What can hang from each mark
j_966: j_148 j_759
j_694: j_825
j_687: j_676 j_694
j_676: j_687
j_759: j_893 j_966
j_825: j_694
j_3: j_676
j_893: j_759
j_148: j_482 j_694 j_893 j_966
j_482: j_3

Every row comes from one small tree of marks. Brackets hold a mark, then the marks that hang from it, in the order of their numbers. Every link used is in the known rows. Which tree was each row made from?
Known rows
[j_687 j_676]: -0.068 -0.024 0.017 -0.670 0.928 0.337 0.258 1.403 1.357 1.085 1.570
 0.706 0.017 -0.108 1.744 0.018 -2.701 1.014 1.335 -1.709 -1.641 0.767
 -0.750
[j_148 [j_482 j_3]]: -0.103 -0.138 -0.137 -0.587 -0.894 0.584 0.312 0.615 1.309 1.193 0.964
 0.543 1.377 -0.864 1.466 -0.343 4.309 1.286 1.908 1.072 -0.544 -1.258
 0.862
[j_893 [j_759 [j_966 j_148]]]: 0.609 -1.498 0.335 0.231 -0.456 0.679 0.414 1.618 -0.122 0.203 0.193
 -1.481 1.791 -2.604 3.365 -0.103 3.246 -2.377 4.243 1.056 0.136 -1.432
 -1.095
[j_687 j_676 [j_694 j_825]]: 0.353 1.041 1.190 0.062 2.649 0.175 1.798 2.343 1.789 1.175 3.260 -0.050
 -1.455 2.619 0.572 -0.883 -6.683 -1.363 -3.255 -3.588 -1.648 0.189
 -0.765
[j_966 j_148 [j_759 j_893]]: 0.023 -0.519 -1.522 -0.286 0.173 0.045 -0.435 1.437 -0.247 0.275 -0.032
 2.696 1.740 -4.120 4.167 0.159 1.609 -3.269 1.692 -0.306 0.413 -0.280
 -0.325
[j_676 [j_687 j_694]]: 0.180 -1.003 0.631 -1.191 1.138 -0.881 -2.607 0.522 -1.698 2.100 0.018
 -1.507 -0.768 -0.732 -2.717 -0.440 -0.021 -0.426 -3.992 -1.395 0.246
 -0.075 0.980
[j_966 [j_759 j_893]]: -0.129 -1.192 -1.041 0.724 -0.576 -0.575 0.048 0.538 0.391 0.882 -0.097
 2.749 1.039 -0.282 1.531 1.309 0.752 -1.404 -0.831 -0.863 -0.212 -0.827
 -0.005
[j_825 j_694]: -0.602 0.973 0.741 0.896 -0.905 -0.022 1.560 1.585 0.472 -0.107 -2.360
 0.450 1.141 -1.269 1.997 0.679 0.826 0.063 1.494 0.832 -0.978 1.777
 1.153
[j_966 [j_148 [j_694 j_825]] [j_759 j_893]]: -0.297 0.308 -0.719 0.250 0.483 -0.105 -0.546 1.133 0.145 -0.066 -0.845
 1.888 0.499 -1.610 5.282 0.045 1.691 -3.935 0.887 -0.584 0.997 0.368
 0.441
[j_482 [j_3 j_676]]: 1.223 -1.235 1.337 0.043 0.100 0.232 -2.959 1.680 0.505 0.535 -1.221
 -0.198 1.560 -1.600 2.770 1.772 1.299 0.083 1.712 0.895 1.396 -0.880
 0.459
[j_3 [j_676 [j_687 [j_694 j_825]]]]: 0.855 -0.431 1.662 -0.073 1.248 -1.170 -1.974 1.014 -1.957 1.702 -0.772
 0.103 0.019 -2.365 0.205 1.047 -2.496 -0.892 -4.037 -0.514 1.379 1.243
 -0.259
[j_759 j_893 [j_966 [j_148 j_482 j_694]]]: -0.732 -0.371 0.688 0.685 -0.313 -0.040 -0.921 0.246 -2.584 1.569 -1.657
 0.674 1.686 -7.774 0.853 -3.111 3.162 0.320 1.074 0.330 0.605 0.158
 -0.018
[j_3 [j_676 [j_687 j_694]]]: 0.776 -0.521 1.577 -0.333 0.882 -1.387 -2.466 1.549 -2.471 2.130 -1.174
 -0.056 0.412 -3.229 -0.064 0.911 -1.862 -0.294 -2.709 -0.165 1.138
 0.982 -0.271
[j_482 [j_3 [j_676 [j_687 j_694]]]]: 1.354 -1.757 1.679 -0.540 0.646 -0.148 -4.088 1.990 -0.305 1.566 -1.207
 -0.713 1.190 -1.902 1.419 1.683 1.363 0.014 -0.166 0.145 1.526 -0.912
 0.956
[j_3 j_676]: 0.638 0.152 1.186 0.536 0.170 -0.742 -0.766 1.148 -1.212 0.720 -1.042
 0.964 0.969 -2.610 1.846 1.018 -1.913 0.002 -0.089 0.890 0.945 0.977
 -0.874
[j_482 j_3]: 0.755 -1.350 0.552 -0.361 0.000 0.836 -2.443 0.943 1.304 0.045 -0.423
 -0.759 0.974 0.289 1.417 0.971 2.608 0.293 1.718 0.322 0.903 -1.567
 1.109
[j_148 j_482 j_694 j_893 [j_966 j_759]]: -0.948 0.982 0.396 0.459 -1.637 -2.123 -0.197 3.333 0.757 1.241 1.646
 2.402 2.271 -1.479 6.253 -1.007 2.681 -0.036 2.639 1.042 -1.583 0.473
 1.010
[j_759 j_966]: -0.121 -1.007 0.960 0.813 -0.948 -0.321 0.893 0.149 -1.219 0.013 -0.971
 -0.640 0.709 -3.119 -0.136 -1.210 -0.696 -0.065 0.880 -0.714 -1.211
 -0.674 -0.483
[j_694 j_825]: 0.250 0.352 0.241 0.810 0.899 0.632 1.816 -1.542 1.118 -1.433 1.389
 0.541 -1.145 2.131 0.604 0.426 -1.324 -1.505 -3.653 -1.073 0.378 0.967
 0.184
[j_759 j_893 j_966]: -0.286 -1.662 0.843 1.438 -0.237 -0.132 -0.777 -0.749 -2.268 1.165
 -1.087 0.995 1.242 -5.652 -1.638 -1.696 0.758 1.143 -1.303 -0.652 0.527
 -0.373 -0.254
[j_148 j_966]: 0.343 -0.207 0.250 0.915 -0.304 -0.424 -1.751 0.672 -0.748 -1.109 0.988
 0.503 0.538 -1.523 1.725 0.585 -1.461 0.908 -1.854 -0.269 1.189 -0.449
 -0.195
[j_676 j_687]: 0.019 -1.487 -0.025 -1.356 0.353 -0.458 -2.604 -0.952 -1.482 1.237
 -0.642 -0.616 -0.335 -1.360 -1.766 0.542 2.024 0.712 -2.507 -0.632
 0.511 0.851 1.067
[j_482 [j_3 [j_676 [j_687 [j_694 j_825]]]]]: 1.415 -1.576 1.739 -0.190 0.919 0.066 -3.534 1.347 0.046 1.106 -0.875
 -0.693 0.814 -1.099 1.627 1.790 0.908 -0.636 -1.256 -0.201 1.638 -0.526
 1.009
[j_966 [j_148 j_482 j_694 j_893]]: -0.656 1.970 0.055 -1.459 0.410 -0.189 -0.055 2.381 -0.106 1.192 0.464
 0.247 1.520 -4.263 4.390 -3.006 4.177 -1.541 5.221 1.739 -0.548 1.610
 0.584
[j_966 [j_148 j_482 j_694] [j_759 j_893]]: -0.859 0.643 -1.162 -0.375 -0.640 -0.447 -0.253 1.839 -0.100 1.340
 -0.745 2.380 1.595 -3.584 5.398 -0.851 4.122 -2.330 3.002 0.597 -0.001
 -0.174 0.340

Write each row's tree
-0.121 -1.137 0.437 0.681 0.341 0.341 -1.062 -0.095 -2.636 0.793 -1.144
 0.869 1.719 -8.189 0.082 -2.382 1.408 -0.237 0.213 -0.266 1.057 0.142
 -0.560 => [j_759 j_893 [j_966 j_148]]
0.212 0.792 -0.432 -1.913 0.612 0.667 0.061 2.214 0.578 0.807 1.914
 0.881 2.709 -5.695 4.349 -2.169 4.508 -1.568 5.305 1.735 -0.369 0.753
 0.449 => [j_966 [j_148 [j_482 j_3] j_893]]
-0.410 0.160 -1.894 -0.558 -0.452 -0.012 0.937 1.415 -0.033 1.120 0.873
 3.449 2.214 -5.152 4.484 -0.573 3.484 -2.601 2.048 0.304 -0.447 -0.330
 -0.367 => [j_966 [j_148 j_482] [j_759 j_893]]
-0.521 0.361 0.944 -0.238 -0.729 -0.503 0.937 1.763 -1.357 0.666 -0.511
 -0.503 1.797 -6.286 2.923 -3.357 1.963 -1.085 4.589 0.435 -1.605 0.486
 -0.075 => [j_759 [j_966 [j_148 j_482 j_694 j_893]]]
0.385 -1.247 0.113 0.165 -0.760 0.590 0.950 1.622 -0.057 0.603 0.593
 -0.975 2.059 -3.166 3.517 -0.552 4.250 -1.988 4.444 1.463 -0.270 -1.412
 -1.194 => [j_893 [j_759 [j_966 [j_148 j_482]]]]
-0.467 0.659 0.915 0.371 -0.889 -1.219 -1.147 3.395 0.746 1.627 2.268
 0.594 2.381 -1.229 5.893 -1.151 5.186 0.536 3.555 2.666 -0.102 0.330
 0.652 => [j_148 j_482 j_694 [j_893 j_759] j_966]
-0.141 -0.043 1.205 -0.205 0.351 -0.692 -1.435 2.739 1.003 1.578 -0.127
 -1.156 1.163 1.489 3.819 -0.757 4.324 -1.422 4.847 1.921 -0.154 0.882
 0.858 => [j_148 j_694 [j_893 j_759]]
0.887 -0.895 0.457 0.473 0.298 -0.534 -1.373 2.677 0.433 0.021 3.117
 0.948 2.584 -2.488 4.264 0.216 1.898 -0.745 1.954 1.328 0.789 0.127
 -0.236 => [j_148 [j_893 j_759] j_966]
0.306 -0.751 0.727 -0.726 1.649 -0.582 -1.713 -0.318 -1.230 1.303 0.593
 -1.269 -1.401 0.529 -2.399 -0.117 -0.740 -1.161 -5.834 -1.929 0.422
 0.509 1.064 => [j_676 [j_687 [j_694 j_825]]]
-0.422 -0.625 0.233 0.606 -0.130 0.322 -0.191 -0.139 -2.538 1.345 -0.495
 1.308 2.227 -8.930 0.421 -2.926 2.638 0.303 0.728 0.118 0.467 -0.088
 -0.449 => [j_759 j_893 [j_966 [j_148 j_482]]]
-0.187 -1.126 0.386 0.446 -0.177 0.611 -1.032 0.127 -2.005 1.408 -0.719
 1.141 2.432 -8.710 0.779 -2.644 3.505 0.267 1.107 0.253 0.740 -0.529
 -0.152 => [j_759 j_893 [j_966 [j_148 [j_482 j_3]]]]
-0.730 1.101 -1.051 -0.771 -1.158 -0.578 1.039 2.541 0.598 0.579 -0.569
 1.264 1.193 -1.797 6.434 -0.513 2.921 -3.105 4.630 0.530 -1.254 -0.337
 0.143 => [j_966 [j_148 j_482 j_694] j_759]
-1.101 0.478 0.041 1.294 -1.986 -1.510 -1.425 1.757 -0.240 0.978 -0.068
 2.258 1.085 -1.114 4.628 -0.072 2.365 1.232 -0.718 0.482 0.236 -0.949
 0.847 => [j_148 j_482 j_694 [j_966 [j_759 j_893]]]
-1.238 1.664 0.721 -0.703 -0.588 -1.161 0.766 2.015 0.640 2.357 0.668
 0.586 1.257 -0.686 2.606 -2.638 4.375 0.585 4.037 1.908 -1.829 1.631
 1.339 => [j_148 j_482 j_694 j_893]
0.257 -1.037 -0.444 1.398 -0.716 -0.866 -1.691 1.035 -0.330 -0.498 0.867
 2.623 1.284 -1.850 2.834 1.449 -0.945 0.019 -2.564 -0.864 1.024 -1.028
 -0.181 => [j_148 [j_966 [j_759 j_893]]]
-0.315 0.494 -0.728 -0.577 -0.530 -0.524 -0.458 2.713 0.368 -0.258
 -1.502 0.424 0.755 -0.796 5.957 0.210 1.154 -3.937 4.273 -0.099 -0.522
 -0.356 0.192 => [j_966 [j_148 j_694] j_759]
-0.584 0.300 0.869 0.057 -1.064 -0.207 0.712 1.181 -1.549 0.324 -1.338
 -1.000 1.079 -5.228 2.477 -2.741 1.626 -0.773 3.504 0.125 -1.156 -0.277
 -0.319 => [j_759 [j_966 [j_148 j_482 j_694]]]
-0.187 0.251 0.819 1.824 -0.740 -1.119 -1.405 1.278 0.672 -1.811 -0.321
 0.651 -0.799 3.088 5.266 1.569 -1.624 -1.392 -2.447 -1.245 0.842 -0.298
 0.733 => [j_148 [j_694 j_825] [j_966 j_759]]
-0.232 0.888 -0.042 -0.029 -0.434 -1.002 0.689 1.818 0.139 0.789 3.916
 2.737 2.728 -4.532 3.144 -1.757 1.805 1.212 0.719 1.220 -0.965 0.871
 0.165 => [j_148 j_482 j_893 j_966]
-0.226 0.004 0.460 -0.377 -0.625 -0.171 1.633 1.377 -1.296 0.534 0.593
 0.311 2.196 -7.152 2.184 -3.173 1.564 -1.181 3.930 0.220 -1.718 0.383
 -0.646 => [j_759 [j_966 [j_148 j_482 j_893]]]
-0.480 1.056 1.314 -0.280 0.092 -0.204 0.315 1.406 2.346 1.325 1.161
 0.415 1.182 1.083 4.119 -1.710 5.390 -0.296 2.707 1.355 -0.829 1.225
 2.247 => [j_148 [j_482 j_3] [j_694 j_825] j_893]
1.259 -1.962 1.309 -0.599 0.316 0.048 -4.269 1.338 -0.220 1.148 -1.634
 -0.445 1.454 -2.263 1.895 2.038 2.300 0.422 0.513 0.566 1.742 -0.500
 1.064 => [j_482 [j_3 [j_676 j_687]]]
0.198 -0.002 -0.081 0.087 -0.674 -0.537 0.736 2.500 0.964 1.220 4.507
 2.157 3.276 -3.537 4.817 -0.846 4.125 0.267 2.412 2.306 -0.476 0.053
 -0.301 => [j_148 j_482 [j_893 j_759] j_966]
-0.166 1.377 0.386 -0.388 1.063 0.495 -0.767 0.856 -0.138 -0.893 -0.911
 -0.933 -0.482 -1.123 3.741 -1.193 0.876 -2.632 1.507 0.094 0.994 1.164
 0.392 => [j_966 [j_148 [j_694 j_825]]]
-0.210 -0.515 1.672 0.211 -0.148 -0.891 -1.004 2.835 0.237 1.578 -0.577
 -1.458 1.544 -0.087 3.650 -1.365 3.885 -1.367 5.350 1.646 -0.720 0.539
 0.582 => [j_148 j_694 [j_893 [j_759 j_966]]]
0.116 -1.134 -0.560 0.873 -1.629 -0.276 -1.336 1.502 0.872 0.655 1.878
 3.113 2.681 -2.989 4.317 1.162 3.407 1.133 -0.693 0.353 0.419 -2.232
 0.645 => [j_148 [j_482 j_3] [j_966 [j_759 j_893]]]
0.238 0.099 -1.254 -1.131 0.128 -0.473 1.077 2.974 0.706 0.028 1.173
 2.181 2.234 -3.581 5.698 -0.421 1.262 -4.634 4.925 0.016 -1.462 0.545
 -0.335 => [j_966 [j_148 j_893] j_759]
0.187 -0.853 -0.505 0.531 -2.059 -0.398 -0.550 1.999 1.317 -0.012 2.042
 2.347 2.371 -1.506 5.077 1.339 2.465 0.745 0.529 0.273 -0.399 -2.363
 0.504 => [j_148 [j_482 j_3] [j_966 j_759]]
0.247 -0.281 0.088 0.355 -1.194 0.132 -1.367 1.246 0.585 0.044 1.965
 1.156 1.993 -2.680 3.149 0.205 2.687 2.184 0.101 0.790 0.602 -1.704
 0.637 => [j_148 [j_482 j_3] j_966]
0.005 -0.498 0.539 -0.174 -0.908 0.419 0.736 1.083 -1.052 0.162 -0.370
 -0.552 1.899 -6.250 2.261 -2.162 1.952 -0.655 3.518 0.098 -0.946 -0.777
 -0.356 => [j_759 [j_966 [j_148 [j_482 j_3]]]]
0.180 -1.044 0.481 0.222 -0.845 0.467 0.347 1.831 -0.017 0.815 -0.290
 -1.485 1.666 -2.230 3.860 -0.644 4.309 -1.735 4.938 1.512 -0.177 -1.389
 -0.896 => [j_893 [j_759 [j_966 [j_148 j_482 j_694]]]]
-1.004 1.297 0.780 0.883 -1.566 -1.078 -1.584 1.394 -0.415 0.434 0.101
 0.181 0.361 -0.687 3.359 -0.811 1.727 2.125 -0.273 0.992 0.269 -0.327
 0.799 => [j_148 j_482 j_694 j_966]
0.333 -0.095 0.395 -0.196 -0.496 -0.412 -0.896 2.519 1.054 0.776 3.588
 2.123 3.300 -4.182 4.163 -1.017 3.844 1.434 2.122 1.514 -0.330 -0.225
 0.946 => [j_148 [j_482 j_3] j_893 j_966]
0.514 -1.189 0.810 0.597 -0.209 0.688 0.393 1.359 0.263 -0.083 -0.144
 -1.764 1.012 -1.130 3.931 -0.172 3.116 -2.749 3.352 0.863 0.488 -1.018
 -0.760 => [j_893 [j_759 [j_966 [j_148 [j_694 j_825]]]]]
0.106 -0.306 0.724 -0.214 -0.118 -0.166 0.844 1.370 -1.514 -0.036 -0.096
 -0.301 1.906 -6.513 2.037 -2.601 0.345 -1.815 3.868 -0.223 -1.143 0.524
 -0.553 => [j_759 [j_966 [j_148 j_893]]]
-0.648 1.241 -0.967 -0.394 -0.741 -0.309 1.923 1.788 1.047 -0.249 0.103
 1.535 0.684 -0.688 6.605 -0.349 2.053 -3.966 2.989 0.028 -1.086 0.095
 0.252 => [j_966 [j_148 j_482 [j_694 j_825]] j_759]
